Known rows, with every way that one mark hangs from another:
q_753{q_251}: [-13.8  16.5 -17.2  52.2 -29.2   0.7  17.1 -27.1 -38.2   6.5 -46.6  -0.7
  31.5  -4.6 -27.0  11.8 -33.3  22.8  23.8   7.3   3.7]
q_279{q_229{q_425{q_911} q_581}}: [ 26.7 -16.5   0.6   0.6  19.6  -9.0  -7.2   5.2  15.7  -4.3   8.7  30.4
 -22.8  -5.2  23.6   1.2  23.9  -6.3 -25.9  -4.9 -10.0]
q_208{q_279{q_229}}: [  8.6   9.0  12.4  16.4  -3.6  22.0  -8.4  12.0 -28.9 -25.2 -41.6 -21.5
  30.5  -2.6   3.5   0.9  -1.8  21.3  28.4  32.8  -4.1]
q_279{q_229}: [ -0.2  14.5  18.2  18.0 -13.0   9.8   3.5  -4.8 -24.3  -3.1 -26.6  -4.0
  16.7 -14.7  -5.0  -4.0  -7.4  17.8  18.5  18.6   1.5]
q_279{q_229{q_425 q_581{q_911}}}: [  3.6 -26.4  15.2   7.0  29.6   8.0   7.2 -11.8  10.8  -1.7   4.7  33.7
 -29.5 -22.6  16.4  -8.1  26.1 -11.8 -22.1  -4.2  -5.3]
q_425{q_279 q_567 q_911}: [ 16.4  22.8 -15.7   9.2 -14.7  -8.0  -5.0  -5.8   1.5  11.4   3.1  -0.5
   4.4   7.7  -4.2   9.0  -7.3  -7.6   0.7   1.0   6.9]
q_279{q_229{q_581}}: [  0.7  -4.9  22.7  16.5  -1.7  12.0   0.1  -5.0 -11.6   0.9 -20.9  23.4
  -4.8 -10.5  11.1  -0.3  -5.0   8.5   2.5  10.7  -2.7]
q_251{q_271}: [-20.8   8.7  -6.4  38.5 -30.2  -7.6  20.3 -13.6 -42.0   2.2 -36.4 -11.5
  18.8  -8.5 -27.9   7.0 -13.5  21.6  23.3   7.5   4.7]
q_208{q_279{q_229{q_581{q_911}}}}: [ 10.3 -24.3  17.6  14.4  24.2  25.7 -12.1   2.5 -11.2 -21.5 -28.3  19.9
 -10.3  -6.1  24.6   4.1  16.4   1.0  -1.3  17.9  -7.1]
q_229{q_581}: [ -6.7   8.7  12.4  30.6 -22.1   9.5   0.2 -19.0 -24.0  -3.6 -28.6  16.3
  -8.5  -9.9   0.0  12.5 -18.5  10.9   9.9   9.1  -4.1]
q_229{q_581{q_911}}: [ -4.4  -6.6  10.1  33.0  -5.7  18.3  -1.4 -30.3 -17.5  -1.5 -23.7  27.7
 -24.0 -24.1   5.1  14.6  -2.0  -0.6  -0.6   4.2  -2.8]
q_229{q_425{q_271{q_251} q_279 q_911}}: [-13.0   0.5 -22.3 -29.9 -12.9 -18.1  19.1  -1.6   2.7   5.9  21.7 -27.9
  23.5   2.4 -43.6  17.0   1.2  -6.4  15.2  -4.6  -2.5]
q_208{q_279{q_229{q_425{q_567 q_911}}}}: [ 38.4   5.4 -23.7   4.2  22.4  -3.7 -21.3  24.2  12.2 -19.9   5.3 -14.0
   7.5  17.9  22.0  -2.1  20.8  -0.6 -12.4   6.8   3.1]
q_753{q_251{q_271}}: [-29.0  -1.7 -29.3  59.9 -26.1 -18.6  38.1 -18.0 -41.9  14.7 -46.7  -2.9
  33.8   1.9 -37.7  10.8 -26.1  26.6  19.9  -0.8   6.4]
q_425{q_229 q_279 q_567 q_911}: [ 18.6  18.6 -11.1   6.2   1.9 -12.0  -7.5  12.3  14.3  22.0  20.4   5.2
  -4.5  20.5   9.1   2.2  -5.4 -20.4 -16.7 -17.4   4.4]
q_229{q_425{q_271{q_251} q_279} q_581}: [-34.3 -11.7   2.4 -23.9  -5.2 -10.5  28.9  -7.3   4.4  12.9  15.6 -11.3
  11.5   2.5 -38.4  11.6  -9.6  -8.3  11.5  -4.9  -2.5]
q_279{q_229{q_425 q_581}}: [  1.9  -9.5  14.5   7.7  15.9  -1.8   7.1  -3.8   7.3  -2.8  -4.1  20.6
 -12.0 -10.9  12.0  -7.3  10.9   1.8 -11.4   1.0  -6.4]
q_229{q_425{q_271} q_581{q_911}}: [-15.5  -9.4   2.3  -7.7  -2.1   8.6   0.4 -23.2   3.0  -1.6   5.1   8.5
 -22.9 -19.4   0.1  -1.4   4.0  -2.7  -5.4  -3.9   0.5]
q_208{q_279{q_229{q_425{q_567}}}}: [ 11.9  10.1  -7.9  12.7  17.8   5.1  -8.9  16.3   4.1 -18.9  -7.6 -23.7
  18.6  13.2  12.7 -13.0   6.8   7.0   3.6  14.2   4.6]
q_208{q_279{q_229{q_425}}}: [  9.1   3.8   4.1   9.0  12.2  10.5  -2.6  16.0 -10.4 -28.5 -21.2 -21.8
  26.2  -3.0   2.8  -5.7  11.9  14.1  14.9  24.1  -7.7]
q_229{q_425{q_271 q_567 q_911} q_581}: [ 12.7   6.0 -22.9 -13.3  -7.4 -14.2 -18.9  -2.4  22.1   5.9  27.2   2.8
 -24.6   8.7  12.4   1.2  -5.4  -8.0 -22.2 -17.2   8.7]
q_208{q_279{q_229{q_425 q_581{q_911}}}}: [ 14.4 -30.6   8.8   8.9  39.4  15.7  -5.1   5.1   7.9 -24.5  -9.1  19.8
 -16.5  -8.1  24.5  -4.7  32.4  -6.8 -13.3  10.7 -12.2]

Rows:
[26.5  2.3 -8.3  0.6  4.5 -7.4 -2.4  4.1  4.8 -6.5  3.8  3.5  0.0 -8.9
  6.7 -2.1 21.1  3.0 -8.8  4.3 -6.0] => q_279{q_229{q_425{q_911}}}
[ 11.2  23.5 -15.7  -8.9 -16.7  -8.6 -23.1  11.3   1.2  13.9  17.2 -15.9
  -1.6  17.7  10.1  -3.0 -19.0  -1.0  -7.8 -21.2  19.1] => q_425{q_229 q_271 q_567 q_911}
[  6.5  18.9 -10.0 -25.0  -8.6 -12.9 -11.8  16.9  14.6  23.5  30.9 -14.6
   2.3  22.9   0.7  -9.4 -14.4 -16.2  -6.2 -20.5  12.3] => q_425{q_229 q_271 q_279 q_567 q_911}
[ -0.7 -25.0  30.3  -2.1  21.3  13.0  13.7  -8.8   5.7   8.7  -1.0  36.2
 -21.4 -15.7  11.6  -5.0  17.4 -16.0  -9.3   4.1  -9.3] => q_425{q_279{q_229{q_581{q_911}}}}
[  0.7  -5.5  -6.0 -33.5  -4.5 -11.0  -2.7  -0.7  23.1   3.2  23.5   5.9
 -12.8   2.3  -2.2  -0.4   9.4 -10.0  -8.1  -5.9 -11.5] => q_229{q_425{q_271 q_279 q_911} q_581}
[ 33.6 -18.8  -4.7  -0.8  28.3   2.7 -18.6  22.3   9.4 -26.8  -2.9  15.2
 -13.8   7.5  30.8   2.4  29.0   0.3 -18.4  10.4 -16.0] => q_208{q_279{q_229{q_425{q_911} q_581}}}
[ -3.2 -10.6   3.1  23.9  12.1   7.5   5.0 -28.6   0.8  -4.4  -6.2  26.7
 -29.8 -24.0   6.2   8.2  13.7  -8.2 -15.3  -2.7  -5.0] => q_229{q_425 q_581{q_911}}
[ -4.9  -1.1   3.4 -23.0   6.9  -5.5  -6.7   4.9  25.5   8.5  23.9  -1.9
 -11.1   9.0  11.9 -22.0  -4.4  -0.5 -14.1 -10.9  17.4] => q_279{q_229{q_425{q_271 q_567} q_581}}
[ -6.6  -8.3   0.1 -38.3 -12.8  -7.4  15.1  12.0  -6.9  13.6  12.7 -19.0
  30.4   4.3 -31.3  10.5   1.5   1.5  19.6   4.9   1.5] => q_425{q_271{q_251} q_279{q_229} q_911}
[ -7.4 -15.9   6.9   3.3  18.0   2.9  18.6 -24.3  13.6   3.0   8.5  28.2
 -26.0 -18.3  -0.6  -0.2  20.9 -20.9 -13.3  -2.1 -11.5] => q_229{q_425{q_279} q_581{q_911}}
[-20.9  20.6   2.9 -27.2 -21.4  -1.8  13.5  -7.2   1.5   2.7   5.5 -32.2
  24.3  -9.0 -29.0 -11.2 -11.8   4.1  25.3   8.0  -1.3] => q_229{q_425{q_271 q_279}}
[-11.7  -2.6   7.4   1.8   6.4   8.6 -12.4  -4.3   9.7  20.8  18.7  12.2
 -30.6   7.0  16.7  -6.4 -14.6 -18.7 -21.1 -27.4  19.4] => q_425{q_229{q_581{q_911}} q_271 q_567}
[  9.6  -9.0  18.5  15.2   7.4  17.8 -11.7  12.7 -14.5 -22.2 -35.2   7.7
   4.6   2.9  18.9   2.5  -1.0  10.3   9.1  22.8  -8.8] => q_208{q_279{q_229{q_581}}}
[  1.0  -5.9   5.5  32.6  20.8   6.1  -8.0 -10.7   4.6  15.1   9.8  31.6
 -37.8   4.0  26.0   5.0  -6.1 -23.0 -30.1 -24.1  11.0] => q_425{q_229{q_581{q_911}} q_567}
[-36.3   9.8  -2.0 -13.4  -9.1 -10.6  19.8  11.1  -0.6  31.3  23.5 -32.4
  25.5  24.5 -36.2   4.3 -29.1 -11.0  13.6 -17.5  20.2] => q_425{q_229 q_271{q_251} q_279 q_567}
[-23.2   2.5   8.3 -28.6 -10.1  -2.3  10.8  -7.4  14.9   5.8  14.0  -4.2
   0.7  -4.7 -13.4  -9.5  -8.3  -3.4   6.1  -1.1  -5.2] => q_229{q_425{q_271 q_279} q_581}
[ 33.2  -3.1 -12.0   0.8  18.8   3.7 -15.3  21.3  -0.5 -28.8 -10.2  -9.8
  11.2   2.8  15.3   1.6  26.7   7.8   0.7  18.8 -13.1] => q_208{q_279{q_229{q_425{q_911}}}}
[ -7.5 -15.8  -6.8  -5.6  -5.4  -8.3  -2.3   9.0  -8.5  12.9  13.7   7.3
  -8.8  16.0 -10.1  26.6 -11.0  -7.9  -8.7 -21.9   2.8] => q_425{q_229{q_581} q_271{q_251} q_911}
[-15.1  32.3 -13.7  -4.1 -21.3  -4.8  -3.5  -8.5   0.6   4.5   9.3 -35.8
  13.9   0.3 -15.6  -9.4 -22.0   9.5  11.6  -4.5  17.7] => q_229{q_425{q_271 q_567}}
[-16.7  -7.3  -5.2 -17.5   3.0   5.0  11.1  21.3 -13.7 -18.4  -8.7 -48.8
  43.1   8.8 -28.9   2.9   0.3  16.5  31.5  18.8   3.5] => q_208{q_279{q_229{q_425{q_271{q_251}}}}}
[  9.1   6.1 -10.4  -8.2  -3.3 -11.5 -27.6  11.0  11.3  17.2  23.4  10.8
 -25.2  21.7  26.1   0.9 -16.3 -12.7 -26.3 -29.3  11.3] => q_425{q_229{q_581} q_271 q_567 q_911}
[ -8.7  12.0   8.2 -23.2  -9.3   2.4   5.8   3.5  -1.5  -4.0   3.4 -22.1
  18.1 -11.7 -12.3 -19.4  -0.9  15.2  16.3   4.2   4.9] => q_279{q_229{q_425{q_271}}}
[ -2.2 -12.0  10.0 -25.7  11.7  10.7 -11.3  21.8   6.7 -21.0  -5.7 -14.8
   6.6   6.1  13.8 -14.4   7.5   8.8   6.6  12.6  -3.1] => q_208{q_279{q_229{q_425{q_271} q_581}}}
[  1.2  -7.7   8.6 -30.7  -4.2  -5.3 -10.3  16.2  13.9  17.2  21.9  14.3
 -15.4  13.3  12.0   0.0  -5.3 -13.8 -13.3 -16.3  -7.7] => q_425{q_229{q_581} q_271 q_279 q_911}
[ 23.0  24.4 -30.4  19.7  -3.3 -15.4 -11.8  -8.8   5.9   0.7  11.1  -5.7
  -5.3   2.2   0.6   6.5  -0.3  -3.3 -12.7  -6.6   6.0] => q_229{q_425{q_567 q_911}}
[-16.9   6.4   3.5  -8.8 -18.4   1.0  -1.9 -12.1  -1.2  -3.5  -1.7  -6.4
  -6.9  -8.3  -7.3  -4.1 -13.6   7.8   4.2  -2.8  -0.4] => q_229{q_425{q_271} q_581}
[-10.4   0.2   7.2   2.4   4.1  -3.7  16.7 -12.9   9.5   2.8   2.6  14.0
  -6.9  -7.2  -5.2   0.3   2.1 -10.5  -2.3   2.4 -12.9] => q_229{q_425{q_279} q_581}
[  8.1   5.3  10.8 -44.2 -16.6   0.7  -5.2  12.2   0.5   7.3   6.8 -13.7
  19.9  -2.4  -6.8 -12.3   2.2   4.6  15.1   8.2  -2.7] => q_425{q_271 q_279{q_229} q_911}
